Each row was made from one path, in order. Every step used is in the known rows, and no mark comes twice. Write each row's path.
Known rows
gomovi lizi rame: [-0.92 -0.69 -0.59 -1.20 -0.69 -1.08 -1.64 -0.94  1.37 -0.45 -1.05 -1.53
 -1.29  0.81  0.62 -1.89 -0.99 -0.75 -0.59 -0.83 -0.95  0.28 -0.73 -0.82
 -4.89  0.68  2.30]
nizun kile rame lizi zizur posegur: [-0.43 -0.40  1.53  1.01 -0.63  0.46 -1.49 -1.32  0.26 -1.61 -1.72 -0.36
  1.04  1.91  0.26 -2.96 -1.61 -1.52  0.53  0.28 -2.04 -0.50 -0.68 -0.14
 -2.19  2.41  0.92]
rame lizi gomovi: [-0.74 -1.64  0.57  0.31 -0.86  0.47 -1.02  0.02  0.66  0.39 -1.83 -2.23
  0.58  1.54 -0.79 -1.68 -1.42 -0.72  0.34 -0.05 -0.74  0.03 -0.46 -1.02
 -2.39  1.41  1.06]
nizun kile: [-0.33  0.47 -0.07  0.55  0.40 -1.15 -0.55  0.77  1.19 -0.87 -0.51 -0.71
  0.92  2.95  0.12 -3.58 -2.45 -0.70  0.33 -0.77 -0.38 -0.73  0.16 -1.46
 -3.16  1.11  1.33]
gomovi lizi: [ 0.04 -0.69 -0.90 -0.69 -1.21 -0.60 -1.76  0.48  0.68 -0.54 -0.71 -1.26
  0.37  1.64 -0.22 -1.66 -1.10 -1.70  0.33 -0.65 -0.89  0.06 -1.05 -0.95
 -4.60  0.23  2.00]
zizur lizi gomovi dapi: [ 1.09 -0.40  1.31 -0.24 -1.01 -2.62 -1.53  0.14  0.20 -0.82 -2.05  0.71
  1.41  1.25  0.34 -0.67 -1.06  0.18  0.10 -0.46 -0.37  0.00 -1.14 -0.54
 -2.08  1.14  2.85]
rame lizi zizur: [-0.32 -0.69  0.55  0.50 -1.33  2.01 -1.23 -0.84  0.36  0.23 -1.07 -2.00
  0.92  2.15  0.58 -1.84 -0.95 -0.44 -0.07  0.66 -0.95 -0.26  0.18 -0.98
 -2.77  1.22  1.78]
zizur lizi gomovi: [ 0.54 -0.44  1.97  0.32 -0.16 -2.35 -0.49  0.42  0.89 -0.90 -2.29  0.68
  0.96  1.20  0.23 -1.46 -2.12 -0.01 -0.29  0.97 -0.41 -0.26  0.02 -0.69
 -1.18  1.67  2.00]
gomovi lizi zizur: [-0.43 -0.32  0.02 -1.02 -1.27  0.34 -1.72 -0.94  0.99 -0.78 -0.71 -0.94
 -0.11  1.82  1.46 -2.14 -0.64 -0.96 -0.25 -0.05 -1.32  0.23 -0.32 -1.00
 -4.39  0.96  1.95]
mupas rame kile: [-0.37 -0.20 -0.10 -0.02 -0.84 -0.75 -0.58  0.07  1.04 -0.57  0.03 -1.12
  2.18  0.19  0.44 -0.61 -1.65 -0.50 -1.19 -0.64  0.54  0.48 -0.10  0.22
 -1.55  0.21  0.44]
mupas rame kile zizur lizi gomovi dapi: [ 1.00  0.85  0.75 -0.67 -1.06 -1.19 -1.82 -0.75  0.30 -1.55 -1.69  0.88
  3.12 -0.89  1.71  1.45 -0.48 -0.42 -0.79 -1.13 -0.46  2.01 -1.70  1.24
 -0.89  1.35  0.77]
gomovi lizi zizur posegur: [ 0.60  0.03  1.42 -0.02 -1.53 -0.46 -2.33 -0.59  1.32 -1.36 -1.50 -0.50
 -0.30  1.04  0.69 -2.06 -0.35 -1.13 -0.47  0.14 -1.50  0.01 -0.27 -0.46
 -3.59  1.20  2.43]
rame kile zizur: [ 0.41  1.48 -0.02  1.44  0.03  0.71 -0.83  1.48  1.04 -0.56 -1.53 -1.19
  1.92  1.01  1.51  0.07 -1.48 -2.36 -0.74 -1.21 -1.28  0.92 -0.88 -0.39
 -2.49 -0.40  0.42]
zizur lizi: [ 1.40  0.15  1.03  0.79 -0.60 -1.72 -0.69  0.95  0.29 -0.86 -1.53  0.58
  1.78  1.64  0.05 -1.24 -2.04 -0.39 -0.29  1.17 -0.28 -0.75 -0.20 -0.58
 -1.92  0.70  2.73]
kile posegur zizur lizi rame: [-0.22  0.67  1.44  0.85  0.72 -0.18  0.46  0.09  1.43 -0.43 -3.39  1.78
 -1.81  1.45  0.51 -1.11 -1.73 -0.64 -1.49  1.20 -0.13 -1.73 -0.63 -0.81
 -0.58  1.16  2.29]
kile rame mupas: [-1.01 -0.86 -0.22  0.08 -1.61 -0.11 -0.71  0.05 -0.11 -1.17 -2.20 -0.71
  2.84  1.63 -0.15 -0.81 -2.75 -2.86 -0.44  0.01 -1.08 -0.07 -1.54 -0.63
 -3.48 -0.78  0.80]
posegur kile: [-0.97 -0.51  1.76 -0.38  1.21 -1.45  0.94  0.66  2.00 -0.43 -1.23 -0.57
  0.14  1.86  0.20 -1.86 -2.59 -1.02 -0.22 -0.64 -0.71  0.48  0.22 -2.99
 -2.36 -0.05  1.65]
zizur lizi rame kile: [ 0.84  0.63  1.52  1.00  0.11 -1.54 -0.91  0.55  1.42 -0.25 -1.16 -0.38
  0.62  0.21  0.71 -0.73 -1.71 -0.06 -1.88  0.28 -0.46 -0.28  0.72  0.17
 -2.35  1.06  1.84]
zizur lizi rame: [ 0.43  0.14  1.36  0.21 -0.13 -2.18 -0.65 -0.40  1.01 -0.78 -1.82  0.35
  0.05  0.76  0.86 -1.44 -2.02  0.56 -1.19  0.95 -0.25 -0.53  0.19 -0.39
 -2.22  1.22  3.07]
zizur posegur: [ 0.93  0.13  1.61  1.61 -0.79 -1.97 -1.01  1.13  1.28 -1.20 -2.17 -0.54
  0.58  1.20 -0.64 -1.80 -1.75 -0.93 -0.43  0.00 -0.32 -0.88 -0.57 -0.62
 -1.75 -0.22  2.72]
rame kile nizun: [-0.35  0.44 -0.06  1.86  0.44 -0.72 -0.07  0.42 -0.01  0.87 -1.30 -1.61
  1.67  1.49  0.08 -0.20 -2.24 -1.83 -0.53 -1.23 -1.39 -0.37 -0.16  0.45
 -2.54 -0.48  0.28]
posegur zizur lizi rame kile: [-0.02  0.73  1.86  0.38  0.83  0.22  0.05  0.75  2.38  0.21 -1.74  0.66
 -0.35  0.48  0.48 -1.45 -1.58 -0.71 -1.73 -0.05 -0.63 -0.39  0.63 -0.67
 -1.84  1.86  1.69]
zizur posegur kile rame lizi gomovi: [-0.94 -1.91  3.58  0.42  0.40 -1.46 -0.15 -0.46  1.48 -1.09 -3.24 -0.36
 -0.24  0.18 -1.01 -1.15 -1.92 -1.93  0.18 -0.22 -1.99  0.69 -1.02 -1.49
 -0.75  1.41  1.03]

Which path is each row?
[-0.67  1.33  0.41  0.69  0.50 -0.01 -0.60 -0.08  1.85 -0.56 -1.90 -1.40
  0.01  0.15  2.31 -0.28 -1.49 -1.25 -1.69 -1.32 -1.36  0.90 -0.47 -0.23
 -2.83  0.09  0.93]	lizi rame kile zizur
[-0.37 -1.28 -0.53 -0.65 -1.87  0.36 -1.05 -1.02 -0.14 -0.41 -0.56 -1.38
  2.11  0.67 -0.65 -1.03 -1.35 -0.10 -0.03  0.39  0.45  0.34 -0.72  0.08
 -1.68  1.05  1.44]	mupas rame lizi
[-1.02 -1.87 -0.55  0.35 -1.42  0.80 -0.83 -0.73 -0.70 -0.32 -1.77 -1.45
  1.47  1.57 -0.21 -0.97 -1.89 -2.24  0.74  0.16 -1.37 -0.28 -2.01 -0.56
 -2.41  0.13  1.30]	kile rame lizi
[-0.60  0.68  1.64 -0.42  1.50 -0.51  0.74  0.30  1.69 -1.22 -2.37  0.22
  0.48  1.43  1.55 -0.78 -2.24 -1.77  0.00 -0.84 -1.60  1.61 -0.84 -2.64
 -2.02 -0.01  1.48]	posegur kile zizur
[ 1.16  1.34  1.60  1.28  0.39 -0.35 -1.02  1.25  1.05 -0.99 -2.45  0.19
  2.01  0.22  1.45  0.41 -1.47 -1.69 -0.85 -0.24 -1.52  1.16 -0.43  0.17
 -1.36  1.25  0.38]	rame kile zizur lizi gomovi
[-1.63 -1.91  1.33 -0.49  0.39  0.13  0.45 -0.57  0.62 -0.22 -1.68 -0.98
  0.64  1.40 -0.32 -0.98 -2.30 -2.28  0.59 -0.34 -1.78  0.74 -1.20 -2.18
 -2.20  0.46  0.86]	posegur kile rame lizi
[-0.48 -1.35  1.49  0.90 -1.64  0.91 -1.28 -1.61 -0.10 -1.11 -2.55 -0.78
  0.87  1.02  0.54 -1.20 -1.16 -1.70  0.08  0.88 -1.95 -0.31 -1.32  0.01
 -1.61  0.95  1.66]	kile rame lizi zizur posegur
[-0.61 -0.36 -0.53 -1.29 -1.50 -0.21 -2.37 -0.27  1.24 -0.56 -1.15 -1.87
  0.30  0.73 -0.38 -1.39 -1.36 -1.56 -1.23 -0.63 -0.91  0.58 -0.46 -0.56
 -6.03  0.61  1.57]	gomovi lizi rame mupas
[ 0.99  2.06  1.16  1.38  0.46 -1.11 -1.24  0.75  1.19 -2.35 -2.42  0.49
  1.19  1.79  0.77 -2.40 -1.84 -1.57  0.33 -0.74 -1.39  0.14 -1.05 -0.51
 -2.08  1.40  1.62]	nizun kile zizur posegur
[ 0.75  1.08  2.46 -0.15  1.40 -1.19  0.37  0.58  1.22 -1.48 -2.61  1.42
  1.28  1.12  1.24 -0.24 -2.21 -1.44 -0.15  0.38 -1.69  1.50 -0.59 -2.04
 -1.43  0.96  1.99]	posegur kile zizur lizi
[-1.38 -1.59  0.31  0.17 -1.42  1.63 -0.77 -2.01 -0.41 -0.53 -1.79 -1.22
  1.02  1.74  1.23 -1.34 -1.46 -1.58  0.31  0.62 -1.82 -0.17 -1.31 -0.52
 -2.28  0.83  1.21]	kile rame lizi zizur
[-0.02  1.63 -0.17  0.44  0.68 -0.29 -0.74  0.34  0.90 -1.73 -1.68  0.06
  1.33  2.52  1.51 -2.54 -2.22 -1.49  0.53 -0.93 -1.25  0.41 -0.88 -1.12
 -2.85  1.20  1.15]	nizun kile zizur
[ 0.12 -0.66  1.49 -0.16 -1.97  0.48 -1.59 -2.03  0.52 -1.17 -1.33 -0.78
  1.44  0.17  0.15 -1.33 -0.69  0.50 -0.74  1.13 -0.09  0.29 -0.04  0.58
 -0.83  1.93  1.78]	mupas rame lizi zizur posegur
[-0.03  1.60  1.29  0.91  0.84  0.31 -0.53  0.73  1.58 -0.98 -2.55  1.47
 -0.06  2.21 -0.59 -2.44 -2.37 -1.22 -1.54  0.72 -0.31 -1.44  0.23 -0.73
 -2.39  2.53  0.94]	nizun kile posegur zizur lizi rame mupas
[ 0.37  0.42  2.54  1.19 -0.85 -0.85 -0.82 -0.46  1.59 -1.42 -2.16 -0.20
  0.05  1.48  1.29 -2.26 -1.32 -0.14 -0.96  0.68 -0.84 -0.75  0.32 -0.78
 -1.50  0.68  2.63]	lizi zizur posegur
[ 0.49  1.31  1.01  1.33  1.28 -0.13  0.05  1.24  1.14 -0.92 -2.12  1.98
 -0.22  3.01 -0.31 -2.79 -2.10 -1.20 -0.24  0.63 -0.27 -1.92 -0.27 -1.08
 -1.09  2.17  1.28]	nizun kile posegur zizur lizi
[-0.13  0.13  1.88  1.00  0.77 -0.29  0.59  0.73  1.26 -0.56 -3.71  1.99
 -1.11  1.81  0.02 -1.18 -1.76 -1.07 -0.68  1.17 -0.27 -1.54 -0.70 -1.09
  0.19  1.54  1.44]	kile posegur zizur lizi gomovi
[-1.28 -0.35 -0.20  0.20  0.24 -1.25 -0.25 -0.47  0.48 -1.55 -1.16  0.04
  1.11  2.60  0.69 -3.09 -2.70 -1.78  0.80 -0.76 -1.22 -0.63 -1.06 -0.98
 -2.65  0.95  0.84]	nizun kile rame
[ 0.58  0.27  1.35  0.14  0.24  0.06  0.26  1.01  1.32 -0.35 -2.08  1.43
  0.63  1.77 -0.13 -1.90 -1.88 -1.04 -0.39  0.72 -0.35 -0.77 -0.10 -1.29
 -1.45  1.46  2.49]	posegur zizur lizi
[-0.34  1.26  1.32  0.85  1.59 -0.56  0.14  0.15  1.66 -0.94 -2.46  1.82
 -1.57  2.29  0.33 -2.87 -2.07 -0.52 -0.95  0.50 -0.33 -1.80  0.03 -0.89
 -1.35  2.63  1.48]	nizun kile posegur zizur lizi rame
[-0.75 -0.12  3.96  0.22 -0.31 -0.46 -0.31 -0.86  1.68 -1.90 -2.85  0.36
  0.99  0.91  0.67 -1.31 -2.17 -1.87 -1.27  0.57 -1.94  0.59  0.07 -1.50
 -2.01  0.75  1.26]	lizi zizur posegur kile rame mupas
[-0.28 -1.39  2.85  0.77  0.04 -0.88 -0.37  0.00  1.04 -0.99 -2.65 -0.40
  0.47  0.53 -1.18 -0.97 -1.85 -2.24  0.21 -0.12 -1.79  0.38 -1.18 -1.43
 -1.32  0.63  1.60]	zizur posegur kile rame lizi
[-0.25  0.23  3.97  0.52  0.62 -1.18  0.11 -0.49  2.48 -1.33 -2.12  0.16
 -0.57  1.24  1.12 -2.17 -1.68 -0.27 -1.09  0.30 -1.33  0.22  0.90 -2.03
 -1.32  0.92  2.19]	lizi zizur posegur kile
[ 1.37  2.04  0.67  0.72  0.64 -0.94 -1.02  0.63  0.35 -2.04 -1.94  1.41
  2.14  2.20  1.28 -1.99 -2.18 -1.20  0.43  0.24 -1.35  0.38 -0.69 -0.47
 -2.25  2.11  1.70]	nizun kile zizur lizi
[-0.77  0.00 -0.25  0.32 -0.19 -1.28 -0.04 -1.23 -0.14  0.04 -0.86 -0.77
  2.31  0.22  0.44  0.09 -2.11 -0.79 -0.86 -0.77 -0.38  0.37 -0.37  1.30
 -1.29  0.27  0.05]	mupas rame kile nizun
[-1.94 -1.41  1.52 -0.68  1.04 -1.49  1.23 -0.44  1.29 -0.96 -1.83  0.07
  0.22  1.48  0.76 -1.29 -2.82 -2.08  0.24 -0.64 -1.58  0.59 -1.06 -2.53
 -1.95 -0.24  1.13]	posegur kile rame
[ 0.31  1.34  2.88 -0.68  1.06 -0.75 -0.21 -0.04  1.65 -1.50 -3.04  0.89
  1.38  0.30  1.05  0.01 -2.47 -1.44 -1.47  0.41 -1.71  1.96 -0.17 -1.66
 -2.79  1.29  1.50]	posegur kile zizur lizi rame mupas
[-0.12 -0.42  3.10  1.14  0.23  0.40 -0.45 -1.61  0.30  0.07 -2.57 -0.98
  0.31  1.29 -0.24 -1.10 -1.42 -0.78 -0.07  0.48 -2.25  0.15  0.29 -0.66
 -1.62  1.73  1.67]	rame lizi zizur posegur kile nizun
[ 0.14 -0.27  2.70 -0.67 -0.25 -0.76 -1.42 -0.56  2.08 -1.30 -1.49 -0.21
 -0.82  0.92  0.62 -1.98 -0.68 -1.12 -0.49 -0.14 -1.89  0.82  0.21 -1.59
 -3.38  1.45  2.15]	gomovi lizi zizur posegur kile
[ 1.46  1.75  1.37  2.28 -0.21 -0.09 -1.46  1.85  1.39 -1.22 -2.34 -0.78
  1.78  0.28  0.72  0.10 -1.15 -2.48 -0.98 -1.00 -1.47  0.64 -0.94  0.15
 -1.64 -0.27  0.91]	rame kile zizur posegur
[ 0.14  0.54  3.23 -0.52  1.77 -1.64  0.60  0.04  1.66 -1.59 -3.24  1.58
  0.57  0.67  1.45 -0.51 -2.25 -1.10 -0.15  0.16 -1.82  1.88 -0.39 -2.13
 -0.91  1.79  1.40]	posegur kile zizur lizi gomovi
